Each row was made from one path, in order. Every step used is in the known rows, and no mark comes twice. Write each row's path.
Known rows
Y -> L -> R -> D: 3.193, 0.444, 4.773, 2.172, -0.250, 2.120, -0.905, 0.732, -0.453, 0.029, -0.273, 0.110, -0.038, 0.818, -2.310, -1.006, 1.371, -0.282, -2.507, 2.233
D -> R: -3.078, -0.718, -3.302, -2.173, -0.013, -0.870, -0.003, -1.324, 0.050, 1.199, 1.157, -3.189, -0.269, -2.415, 1.943, 0.831, -0.808, 0.840, 1.741, -2.783
A -> L -> R: 2.704, 0.630, 7.478, -0.896, -0.144, 1.465, -3.003, 2.169, 0.769, 0.328, -1.161, -0.646, 0.016, -0.296, -2.609, -2.070, 0.058, -1.251, -0.204, 2.490
Z -> L: 2.820, -3.879, -0.082, -2.386, 1.790, -2.066, -0.533, 1.221, -0.136, 0.983, 0.166, -1.433, -0.209, -0.582, 1.063, 0.906, -0.788, 1.622, 0.614, 1.320
D -> R -> L -> Y: 0.912, -2.998, -1.161, 1.493, 0.521, -2.507, 0.139, -0.020, 1.138, -0.215, -1.207, 0.798, 0.053, 2.557, 1.936, 4.849, 1.409, 0.132, -1.015, -2.437
Y -> L: -0.450, -2.924, -1.973, -0.761, 1.159, 1.125, 0.677, 1.457, -0.576, 0.073, 0.661, -2.224, -0.348, 5.947, -1.967, 1.505, 0.891, 1.560, -0.300, 1.470
R -> D -> S -> L -> Y: -3.755, 3.029, -2.430, -0.566, -0.675, -1.978, 2.137, -1.276, -0.072, -0.945, 1.124, 0.780, -0.012, -0.530, 0.586, 0.680, 1.533, -0.801, -0.006, -2.995
S -> D: -4.575, -4.967, -1.402, -3.078, -0.615, 0.847, 1.369, -0.918, -1.696, 0.868, 0.664, -1.848, 0.383, -3.709, 0.292, -3.203, -1.024, 0.965, 2.052, -0.553
S -> D -> E: -5.715, -3.601, -6.303, -2.139, -1.215, 2.076, 1.544, -2.185, -1.777, 0.924, 1.285, -1.213, 0.403, -5.236, 2.417, -5.557, -0.106, 0.295, 2.843, -0.880
D -> R -> L: -0.987, -3.643, -3.230, 0.518, 0.644, -1.773, 0.768, -0.235, 0.226, 0.897, -0.040, -0.901, -0.521, -0.342, 3.797, 3.678, 1.132, 0.112, 0.412, -4.232
R -> D: -2.163, -0.311, -1.146, 0.864, 0.172, -0.361, -0.769, -1.806, -1.488, 1.256, 0.051, -3.205, -0.138, -4.144, 0.735, -2.679, 0.379, -1.423, 0.524, -1.607
S -> L -> R -> D: -0.794, 4.376, 3.483, 0.409, -1.076, 0.112, -0.229, 1.706, -1.115, 0.776, 1.103, 5.894, -0.005, -3.656, -0.931, -1.171, 1.235, -0.982, 0.095, -0.626
R -> D -> S: -3.496, -0.175, -3.222, -0.287, -0.578, -0.187, 1.237, -3.241, -0.707, 0.247, 0.826, -5.526, -0.330, -4.198, 3.114, -2.096, 0.871, -1.222, 0.713, -3.831
A -> L -> Y -> D -> R: 1.631, 4.005, 4.477, -1.210, 0.298, -0.113, -2.716, -1.716, 1.416, -1.254, -1.442, -1.911, 0.279, 2.450, -4.367, -0.034, -3.282, -0.160, -1.049, 2.168
R -> L -> S: 1.774, -3.318, -1.299, 3.272, 1.239, -1.439, 0.492, 3.485, 1.063, 0.279, -1.647, 1.264, -0.402, 3.356, 0.577, 2.847, 0.051, -1.003, -0.040, 0.141
L -> Y -> D -> R: 1.304, 3.213, 0.834, 0.209, -0.570, 0.401, -1.199, -2.859, 0.416, -0.969, -0.913, -0.688, 0.502, 1.792, -2.178, 0.650, -3.129, 1.146, -0.802, 1.473
A -> L: -1.289, -1.285, 2.009, -2.241, 1.155, -0.206, -1.728, 1.116, 0.267, 0.623, -0.399, -3.472, -0.293, 1.198, -1.981, -1.340, -0.247, -0.805, 1.082, 0.776
D -> S -> L: -6.042, 1.074, -6.058, -3.790, -0.529, -0.478, 3.398, 0.970, -0.211, -0.165, 2.621, 0.256, -0.500, 1.372, 2.055, 1.827, 1.249, 0.935, 2.444, -3.683
Z -> L -> A: 4.277, -3.226, 2.884, -3.368, 2.598, -2.787, -2.082, 1.061, 0.839, 0.560, 0.830, -1.579, 0.649, -1.967, -0.063, 0.234, -0.216, 2.314, -0.244, 3.845
R -> L: -0.073, -5.970, -1.628, 2.011, 1.128, -0.683, 0.512, 1.566, -0.450, 0.904, -1.180, 0.098, -0.388, 2.412, 2.334, 2.536, 2.635, -0.506, 0.238, -1.600
A -> L -> R -> D: 2.646, 2.179, 8.543, 0.582, -0.330, 0.927, -3.435, 0.439, 0.188, 0.501, -1.291, -1.122, -0.029, -3.979, -2.256, -3.877, 0.127, -2.795, -1.117, 1.505
Z -> L -> R -> D: 6.541, -0.468, 6.614, 0.623, 0.368, -1.089, -2.081, 0.296, -0.168, 0.873, -0.812, 0.765, 0.037, -5.290, 0.728, -1.600, -0.504, -0.230, -1.639, 2.088
Z -> L -> R: 6.473, -2.179, 5.758, -1.139, 0.427, -0.494, -1.713, 2.013, 0.358, 0.788, -0.589, 1.341, 0.081, -1.831, 0.473, 0.340, -0.663, 1.185, -0.759, 3.337
Y -> D -> R -> L: 0.710, 0.254, -1.335, 1.513, 0.029, 0.634, 0.126, -2.453, -0.512, -0.020, -0.690, -0.658, -0.290, -0.268, 1.457, 1.627, -2.196, 0.364, -0.259, -2.295

Write each row's path
-1.219, 4.773, 0.147, -0.565, -0.279, 0.085, 0.348, 0.839, -0.499, -0.936, 0.201, 5.694, 0.393, 4.666, -4.175, 1.597, -1.406, 1.179, 0.106, 1.931
S -> L -> Y -> D
0.971, 1.679, 3.185, 1.140, -1.979, 1.772, -0.376, -1.811, -0.140, 0.164, -0.120, -2.242, -0.022, -5.161, 2.130, -2.830, 1.282, -1.593, -0.650, -1.309
L -> R -> D -> S
0.693, -1.529, -2.654, 1.706, 0.791, -2.417, 0.840, 1.584, 1.760, 0.187, -0.503, 0.203, -0.536, 0.529, 2.092, 3.732, -1.155, -0.380, 0.148, -2.555
D -> R -> L -> S
3.453, -2.124, 2.046, 3.963, 0.582, 0.211, -0.636, -0.103, 0.045, -0.933, -2.959, 2.074, 0.303, 5.697, -1.006, 2.794, 0.347, -0.105, -1.972, 1.516
R -> L -> Y -> D
-1.676, 0.610, 1.730, -3.471, 0.236, -1.526, -0.143, 0.775, 1.793, -0.348, 0.129, -2.435, -0.083, -3.044, -2.633, -2.188, -4.674, -0.545, 1.170, 0.666
A -> L -> S -> D -> R
2.507, -1.192, -1.938, 4.679, -0.047, 1.357, -0.231, -1.029, -0.045, -0.918, -2.460, 2.896, 0.410, 4.440, 0.735, 0.717, 1.127, -0.653, -1.258, 1.298
R -> L -> Y -> D -> E
1.314, -0.082, -1.505, 0.431, 1.218, 0.306, 0.633, 3.337, 1.110, -0.521, 0.121, -1.035, -0.371, 6.772, -3.812, 1.735, -1.736, 0.936, -0.620, 3.394
Y -> L -> S
-4.316, 2.938, -1.823, -2.316, 0.038, -1.653, 1.403, -1.339, -0.122, -0.334, 2.850, -0.458, 0.196, -4.595, 1.361, -1.289, 1.798, -0.293, 0.532, -2.641
R -> D -> S -> L -> A
-1.741, 2.741, -5.045, 0.923, -0.931, 3.919, -0.635, -3.264, -1.589, 0.347, 0.288, -1.301, 0.086, -1.343, 0.698, -4.727, -1.911, -0.081, 1.772, 1.041
Y -> D -> E
2.194, 2.619, -0.947, 2.388, 0.203, 0.070, 0.309, -1.081, 0.871, -0.437, -0.950, 0.254, -0.388, 0.414, 0.281, 1.814, -4.167, -0.070, -0.467, -0.662
Y -> D -> R -> L -> S
-0.080, -5.446, -0.784, 1.558, 0.452, -1.189, 1.918, 2.385, 0.552, 0.033, -1.334, 1.682, 0.016, 0.043, 0.441, 0.668, -1.094, -0.458, 0.280, -0.052
R -> L -> S -> D
-3.189, 2.012, -0.205, -3.656, 1.172, -1.506, -0.060, 2.582, -0.062, 0.428, 2.735, 3.658, 0.557, -0.236, -1.894, 0.609, 1.539, 1.555, 1.442, 1.308
S -> L -> A
3.469, -1.163, 3.866, 0.594, -0.236, 2.667, -0.558, 2.602, -0.055, -0.072, -0.140, 0.671, -0.007, 4.505, -2.770, 0.667, 1.248, 1.195, -1.604, 3.373
Y -> L -> R
-5.543, 2.318, -4.713, -1.548, -0.585, -1.256, 2.513, -1.497, -0.943, 0.067, 2.217, -0.832, -0.491, -3.114, 2.345, -0.408, 1.281, -0.846, 1.298, -4.629
R -> D -> S -> L
1.754, 1.812, 2.263, 1.122, -0.305, 1.418, -1.607, -1.446, -0.116, -0.851, -1.773, -0.126, 0.653, 3.960, -3.615, -0.334, -2.231, 0.754, -0.765, 3.571
L -> Y -> D
-1.890, 5.488, -0.571, 1.232, -1.623, 1.178, 0.029, 0.766, -1.125, 0.830, 1.631, 6.409, -0.012, -4.894, 0.768, -3.294, 1.953, -1.651, 0.709, -0.723
S -> L -> R -> D -> E
-4.618, 1.538, -3.073, -4.618, 0.139, -1.179, 2.052, 0.911, 0.738, -0.576, 3.325, 0.313, 0.295, -0.183, 1.006, 1.071, 1.941, 1.559, 1.677, -1.401
D -> S -> L -> A
2.310, -2.265, -0.029, 2.988, -0.177, 0.457, 0.929, -1.246, 0.599, -1.765, -2.297, 0.107, 0.164, 5.884, 0.830, 3.241, 0.855, 0.015, -1.809, -0.259
R -> L -> Y -> D -> S
-3.470, 0.904, -5.692, 1.841, -0.478, 1.039, -0.527, -3.121, -1.582, 1.407, 0.644, -2.321, -0.060, -5.862, 2.913, -5.168, 1.313, -2.106, 1.341, -1.915
R -> D -> E
0.420, 2.137, 0.164, 0.005, -1.081, 1.601, 0.158, -2.680, 0.542, -1.747, -1.039, -2.269, 0.510, 3.994, -1.385, 0.304, -1.693, 0.917, -0.607, 1.420
L -> Y -> D -> S
2.351, 0.358, 2.710, 1.368, -0.986, 2.261, 0.575, -0.397, 0.029, -0.771, 0.403, -1.878, -0.241, 0.936, -0.369, -0.561, 1.812, -0.095, -2.400, 0.471
Y -> L -> R -> D -> S
-2.257, 2.600, -0.727, -2.540, -1.749, 0.913, 2.366, 1.757, 0.407, -0.326, 1.972, 2.756, -0.274, -0.082, 1.400, 1.295, 1.612, 0.556, 1.261, -1.919
D -> S -> L -> R
5.499, -0.482, 4.625, -0.472, -0.285, -0.996, -0.617, -0.759, 0.468, 0.105, -0.195, -1.164, -0.100, -5.454, 2.721, -1.029, -0.075, -0.074, -1.434, 0.305
Z -> L -> R -> D -> S
2.084, -5.320, 0.465, 3.170, 0.908, -1.476, -0.203, 1.849, 0.615, -0.230, -2.421, 1.797, 0.230, 5.763, 0.410, 4.135, 2.905, -0.318, -1.340, 0.333
R -> L -> Y
-2.012, 5.824, -3.811, 0.177, -0.773, 1.168, 0.528, -0.027, -0.683, -0.900, 0.760, 6.167, 0.407, 3.335, -2.335, -0.554, -0.726, 0.623, 0.809, 1.893
S -> L -> Y -> D -> E
